Known rows, with every step that occurs
e > r > f > b > q > t: [-1.67  1.04 -1.36 -5.89  1.87  2.76 -1.97  0.38 -0.21  0.46  0.11  0.97
  1.17 -0.71  4.07  2.97 -0.36  0.42  4.81 -1.86 -0.12  0.78  5.05  2.12]
f > b: [ 1.83  2.42  2.62 -5.46  3.63  0.00  0.79 -1.90 -1.82  2.72  0.96 -4.61
  3.09 -4.42 -0.19  1.26  2.77  0.47  0.76 -1.49 -0.04 -0.51  0.62  1.08]
t > q > r > f: [ 2.12  0.05  2.42 -2.81 -0.08 -3.98 -2.30  2.99  2.76  0.18  0.52  1.82
  0.26  0.67 -0.12  3.85  2.96  2.12 -1.50 -5.91  0.28  2.31  8.24  1.67]
b > y: [-0.03  1.43  5.21  1.79 -2.09 -0.96 -4.90 -0.99  0.73  0.78 -0.75 -5.91
  2.02  1.29 -1.30  1.96  2.41  0.55  2.80 -2.35 -1.49 -0.36 -1.73  0.95]
b > m > r > q > t: [-0.26  0.03  2.24 -0.64  0.56  2.22 -0.03  4.01  4.02 -1.87  1.20  2.87
 -1.00  0.44  4.91  3.15 -0.52 -3.37 -0.33 -4.12  0.77  0.86  3.77  0.75]
f > b > m > r > q: [ 1.05  2.96  2.88  1.67  2.49  0.75  0.10  4.18  4.57 -0.48 -0.32  2.26
  0.79 -6.04  2.27  1.35  0.89 -3.36 -1.49 -3.49 -0.29  1.24 -1.30  0.71]
e > r > f > b > q: [-1.35  3.38 -1.64 -4.49  3.10  1.20 -2.98 -0.41 -0.96  2.82 -2.04 -0.72
  3.30 -6.29  1.36  1.25  1.24  1.40  5.48 -0.81 -1.14  0.43  1.20  2.49]
m > r: [ 2.76 -0.25 -0.46 -2.18 -0.76  2.38  1.81  1.40 -0.22  2.29  0.42 -0.04
  2.24 -1.07  1.00  5.27  3.36 -0.38 -0.58 -2.32  0.06  2.53 -0.59  0.98]
t > q > r > y > b: [ 5.86  0.89  2.76 -1.64 -2.00 -1.06  1.65  1.50  0.29  2.86 -0.13 -4.01
  0.54  3.55 -5.80  2.56  1.44  3.82  1.85 -5.67  3.49 -2.38  4.87  1.46]
m > r > f > b > q: [-1.06  1.77 -2.22 -3.77  2.29  1.48 -2.61  0.14 -0.84  3.81 -2.09 -0.50
  3.65 -6.32  1.50  1.49  1.24  0.23  4.92 -1.21 -1.29  1.23  2.03  1.46]
t > q > r: [ 2.98  1.01  5.00 -1.59  0.80 -2.86 -2.20 -0.04  2.35  0.48  1.68  0.84
  1.72  3.04  0.57  4.48  3.43  1.37 -0.06 -5.17 -0.30  2.78  8.09  1.19]
r > q > t: [-0.46  0.09  3.45 -2.40  0.51  1.05 -0.59  2.86  4.37 -1.32  1.56  0.91
 -0.31  1.51  3.99  1.39  0.07 -2.39  0.63 -4.65  1.39 -1.40  5.82  1.74]
f > b > y > r > q: [-1.94  4.35  4.11 -0.22  0.14  0.33 -3.47  0.34  3.73  0.54  0.09 -0.48
  0.95 -4.35  0.58 -2.96 -0.01 -1.10  1.97 -4.84  0.26  1.75 -1.16  1.93]
b > f > r > q: [ 0.00  6.15  6.59 -0.15 -1.07 -1.48 -4.87  4.37  3.97 -0.87  0.28 -0.34
  3.21 -2.60  2.30 -1.69  2.07 -1.68 -3.15 -4.84 -0.97 -2.75  0.13  1.91]
t > q: [ 2.13 -0.12  4.71 -2.67  0.34 -3.03 -1.57  0.07  1.83 -0.75  2.31 -2.56
  3.19 -1.38 -0.31  2.96  5.40  1.09 -0.32 -2.98 -0.02 -1.92  3.88  1.83]
e > b > m > r: [ 2.22  0.42  0.02  0.28  1.76  1.96  1.32  1.72 -2.61  0.78 -0.46 -0.42
  1.30 -3.63  2.89  7.27  2.79 -1.39 -2.37 -0.78 -1.80  2.02 -3.45 -0.87]
m > r > q > t: [ 0.28 -0.57  1.67 -2.16 -0.08  2.25  0.35  3.58  4.57 -1.05  1.60  2.71
  0.00  1.28  4.18  2.79  0.38 -2.48  0.39 -4.49  0.88  0.65  5.04  1.43]
q > t: [-0.05 -0.90  2.22 -4.31 -0.22  1.68  0.02  0.66  0.06 -0.05  1.85 -1.58
 -0.07  3.33  3.55  3.70  0.83 -1.03  0.85 -3.25  1.46 -0.89  5.29  1.25]
t > q > r > y > b > f: [ 4.06  3.37  2.60  0.69 -2.00 -2.99 -4.34  2.37  0.03  2.33  0.11 -5.34
  1.81  4.20 -3.51  4.34  1.86  1.44 -1.21 -5.23  0.37 -3.72  2.07  0.83]
t > q > r > y: [ 5.56  3.17  4.06  1.28 -1.44 -1.82  1.93  0.73  2.66  3.62  1.00 -0.47
  1.23  3.95 -3.18  0.77 -0.79  2.11 -1.13 -4.94  1.95 -1.75  6.24  1.98]
q > r > f > b > m: [ 0.29  3.62  3.60 -0.14  4.18 -1.16 -1.20  1.51 -1.90 -0.05 -0.79 -1.49
 -1.50 -4.95  2.05  3.33 -0.32 -1.66 -2.21 -2.49 -0.21  1.69 -0.22 -0.74]
f > r > q: [ 0.21  4.91  6.75 -1.39 -0.68 -0.55 -2.24  3.78  4.12 -0.91  0.34  0.40
  2.86 -3.60  2.12 -2.48  2.26 -1.08 -1.96 -4.62  0.16 -1.98  1.12  2.36]
r > y: [ 4.26  3.30  2.81  0.62 -1.81  0.08  3.34  0.74  0.57  4.43  0.14 -3.66
  1.25  1.50 -3.06 -0.67 -1.14  1.04 -1.24 -3.13  2.88 -4.88  1.18  2.31]

Rows
[ 3.68  6.86  4.33  0.46 -4.20 -0.40 -0.45  1.99 -0.89  3.52  0.36 -3.81
  3.04  2.18 -2.02 -1.56 -0.99  1.45 -3.99 -3.50  0.93 -5.27 -0.43  1.96]
b > f > r > y
[ 4.16  6.47  3.89 -0.05 -3.22 -0.67 -0.27  1.57 -1.81  3.69  0.30 -4.23
  3.85  1.43 -1.72 -0.69 -0.08  2.02 -4.12 -2.95 -0.19 -5.91 -0.47  1.62]
e > b > f > r > y
[ 0.50  2.94  1.78 -2.13  2.78  0.42 -3.21 -1.37  0.01  3.88 -1.14  0.58
  2.41  0.05  2.02  2.90  0.49  0.36  4.24 -3.47 -0.99  3.68  6.44  0.94]
f > b > q > r
[ 4.75  2.56  3.23 -3.13 -3.64  0.60  1.80  1.96 -2.14  2.72 -0.63 -5.87
  1.58  1.60 -5.21  0.25  1.37  3.78  0.80 -4.56  3.56 -4.27  0.98  1.73]
f > r > y > b
[ 1.90 -0.87 -1.43 -3.18 -1.25 -0.24  0.49  3.87  1.00  1.28 -0.37  1.14
  0.49 -2.16  0.18  4.44  2.90  0.89 -1.89 -3.93  0.53  2.14  2.09  1.55]
m > r > f
[-1.61  3.73  3.29 -1.43  0.16  0.74 -1.41  1.44  3.42  0.70  0.47  0.88
  0.25 -3.92  1.78 -2.27  0.20 -1.63  0.22 -5.33  1.80  0.72  0.31  2.44]
y > r > q
[-1.62  2.27 -0.97 -3.89  2.65  0.70 -3.35 -0.37 -0.86  3.66 -2.13 -1.79
  3.46 -6.11  1.36  0.68  1.07  0.29  5.06 -1.31 -0.97 -0.14  2.55  1.67]
r > f > b > q
[ 0.44  6.26  5.50 -2.93 -3.10 -0.79 -5.66  1.78 -2.66  0.49  0.79 -3.89
  4.31  0.33  2.16  1.20  3.18  0.47 -4.08 -3.13 -1.72 -2.25 -1.32  1.08]
b > f > r
[ 0.13  2.62  0.00 -7.12  2.27 -0.03  0.00 -0.96 -2.30  2.76  0.68 -2.15
  1.22 -5.75 -0.33  0.20  1.40  1.61  0.30 -3.17  0.70  2.21  1.11  1.42]
y > r > f > b
[ 0.20  2.38  2.10 -0.84  1.06  0.31 -3.55 -0.47  0.57  3.35 -1.38  1.04
  1.67  1.87  2.42  3.52  0.58  0.04  3.79 -3.99 -0.52  3.07  6.57  1.23]
b > q > r
[ 0.38  5.79  6.00 -0.68  0.00 -1.82 -4.66  3.98  3.10 -0.82  0.21 -0.79
  3.99 -3.30  2.62 -0.77  2.93 -1.08 -3.34 -4.26 -2.02 -3.40  0.08  1.69]
e > b > f > r > q
[-0.46  2.21  4.13 -3.07 -0.20  0.44 -3.14  3.36  2.42 -1.77  1.67  0.38
  1.83  1.35  4.95  1.63  1.13 -1.41 -1.45 -4.27 -1.06 -2.30  4.67  1.19]
e > b > f > r > q > t
[ 3.38  3.59  1.81  0.31 -2.17 -1.79 -3.42  2.33 -1.24  3.01 -0.50 -7.07
  1.68  2.98 -3.39  3.59  1.44  0.82 -1.22 -4.27  0.90 -5.25 -0.71  0.96]
r > y > b > f
[-1.81  1.43  0.45 -2.92 -2.74 -0.62 -3.56  0.79 -0.67  1.23 -0.47 -1.36
 -0.79 -1.61 -0.43  0.65  0.62  1.77  0.53 -4.87  0.82  2.83  0.45  1.76]
b > y > r > f
[-1.94  0.96  2.32 -3.50 -0.33  2.32 -0.87  1.73  3.00 -0.73  1.89  1.68
 -1.06  1.02  4.36  0.36 -1.07 -2.04  1.13 -5.17  2.01  0.68  4.83  1.83]
y > r > q > t
[-0.87  2.57  4.60 -2.59 -1.19  0.73 -3.31  3.74  3.33 -1.84  1.70  0.83
  1.12  1.84  4.74  0.76  0.26 -2.08 -1.26 -4.91  0.04 -1.68  4.73  1.46]
b > f > r > q > t
[-2.32  1.03  2.94 -1.99 -1.13  2.02 -2.55  1.39  3.41 -1.10  1.50  0.94
 -0.92  1.62  3.76  0.14 -1.13 -1.85  2.05 -5.11  1.09  1.15  3.91  1.61]
b > y > r > q > t
[ 3.91  5.58  4.63 -0.86 -3.86  0.59  2.24  1.37 -0.76  3.46  0.36 -3.05
  2.63  1.20 -2.24 -2.47 -0.80  2.06 -2.73 -3.36  2.11 -4.55  0.57  2.25]
f > r > y
[-0.35 -0.52 -0.37 -3.34 -1.19  3.07 -1.01  1.13 -0.24  1.89 -0.56 -1.77
  0.45  2.86  1.55  2.48 -1.10  0.18  5.54 -3.27  2.06 -2.10  6.05  1.50]
r > y > b > q > t
[-2.66  3.08  2.19 -1.71 -3.03  1.82 -4.07 -3.10 -2.55  2.11  0.20 -3.72
  0.32 -0.23  0.08 -0.08  0.28  0.90  2.80 -3.61  0.48  3.59 -3.00  1.31]
b > y > r
[ 4.78  3.65  0.73  2.19 -0.64  1.88  4.56  1.82 -0.32  4.02 -0.25 -1.15
  0.58 -1.28 -2.07  1.38 -2.07 -0.24 -2.30 -2.12  1.66 -1.29 -1.81  0.68]
f > b > m > r > y
[-2.99  0.45 -1.49 -6.01  0.84  3.13 -2.44 -0.39 -1.02  1.71  0.24  0.41
  0.70 -0.83  4.34  1.56 -1.30 -0.49  4.85 -2.77  0.46  1.57  5.69  1.33]
y > r > f > b > q > t
[-0.79  0.68 -0.29 -2.73 -0.03  1.71 -3.28  0.11 -1.78  3.23 -2.81 -4.13
  2.64 -2.27 -0.37  2.35  2.17  0.93  7.01 -2.36  0.94 -1.87  1.86  1.58]
y > b > q
[ 2.99  2.70  4.62  2.58  0.39 -1.06  0.00  2.40 -1.32 -0.13 -0.97 -3.46
 -1.99 -0.21 -1.84  3.69 -0.40  0.08 -1.01 -3.85  2.14 -1.75  0.15 -0.38]
t > q > r > y > b > m
[ 1.04  1.73  4.53 -0.25  0.04 -3.05 -5.52 -0.70  1.86  0.39 -0.13 -3.75
  2.51 -0.82 -2.33  1.83  2.66  2.29  2.74 -3.30 -2.64  2.44  2.01  0.69]
t > q > r > f > b > y
[ 3.79  3.77  2.08  0.66 -1.95 -2.02 -3.83  2.29 -0.84  3.14 -0.51 -5.75
  1.27  4.44 -3.23  4.19  1.01  1.07 -1.16 -5.11  0.71 -3.66  1.11  0.77]
q > r > y > b > f
[ 5.48  1.30  2.30 -1.66 -2.02 -0.06  2.24  1.45 -0.57  3.61 -0.85 -4.45
  0.02  3.85 -5.50  2.40  0.63  3.39  1.96 -5.51  3.85 -2.25  3.94  1.45]
q > r > y > b
[ 1.64  2.91  1.75 -1.01  1.66 -2.67 -4.98  0.39 -2.74  2.07  0.26 -6.16
  4.10  0.00  1.61  6.06  4.35 -0.28 -2.94 -1.73 -3.57 -4.43 -1.22  0.25]
e > b > f
[-2.12  1.51  2.80 -3.01 -0.03  2.09 -2.24  0.76  3.02 -0.71  1.62  0.60
 -0.41  0.33  3.44 -0.26 -1.27 -1.55  2.44 -4.76  0.78  1.61  3.77  1.43]
f > b > y > r > q > t
[ 4.98  2.79  0.53  2.71 -0.85  1.49  4.40  2.06 -0.86  3.68 -0.47 -1.32
  0.84 -0.62 -1.48  2.74 -1.17  0.17 -2.82 -1.86  0.85 -2.31 -1.86  0.62]
e > b > m > r > y
[ 2.50  1.62  2.08 -5.60  3.36 -2.68 -0.70  0.23  0.58  1.62  1.01 -0.69
  2.08 -3.48 -0.76  2.22  2.80  2.04 -0.11 -3.78 -0.51  2.32  5.79  1.15]
t > q > r > f > b
[ 0.69  2.13  3.96 -0.28  0.09 -2.04 -4.98 -0.80  0.99  1.24 -0.79 -4.14
  1.99 -0.53 -2.01  1.63  1.77  1.81  2.86 -3.15 -2.31  2.47  0.90  0.57]
q > r > f > b > y
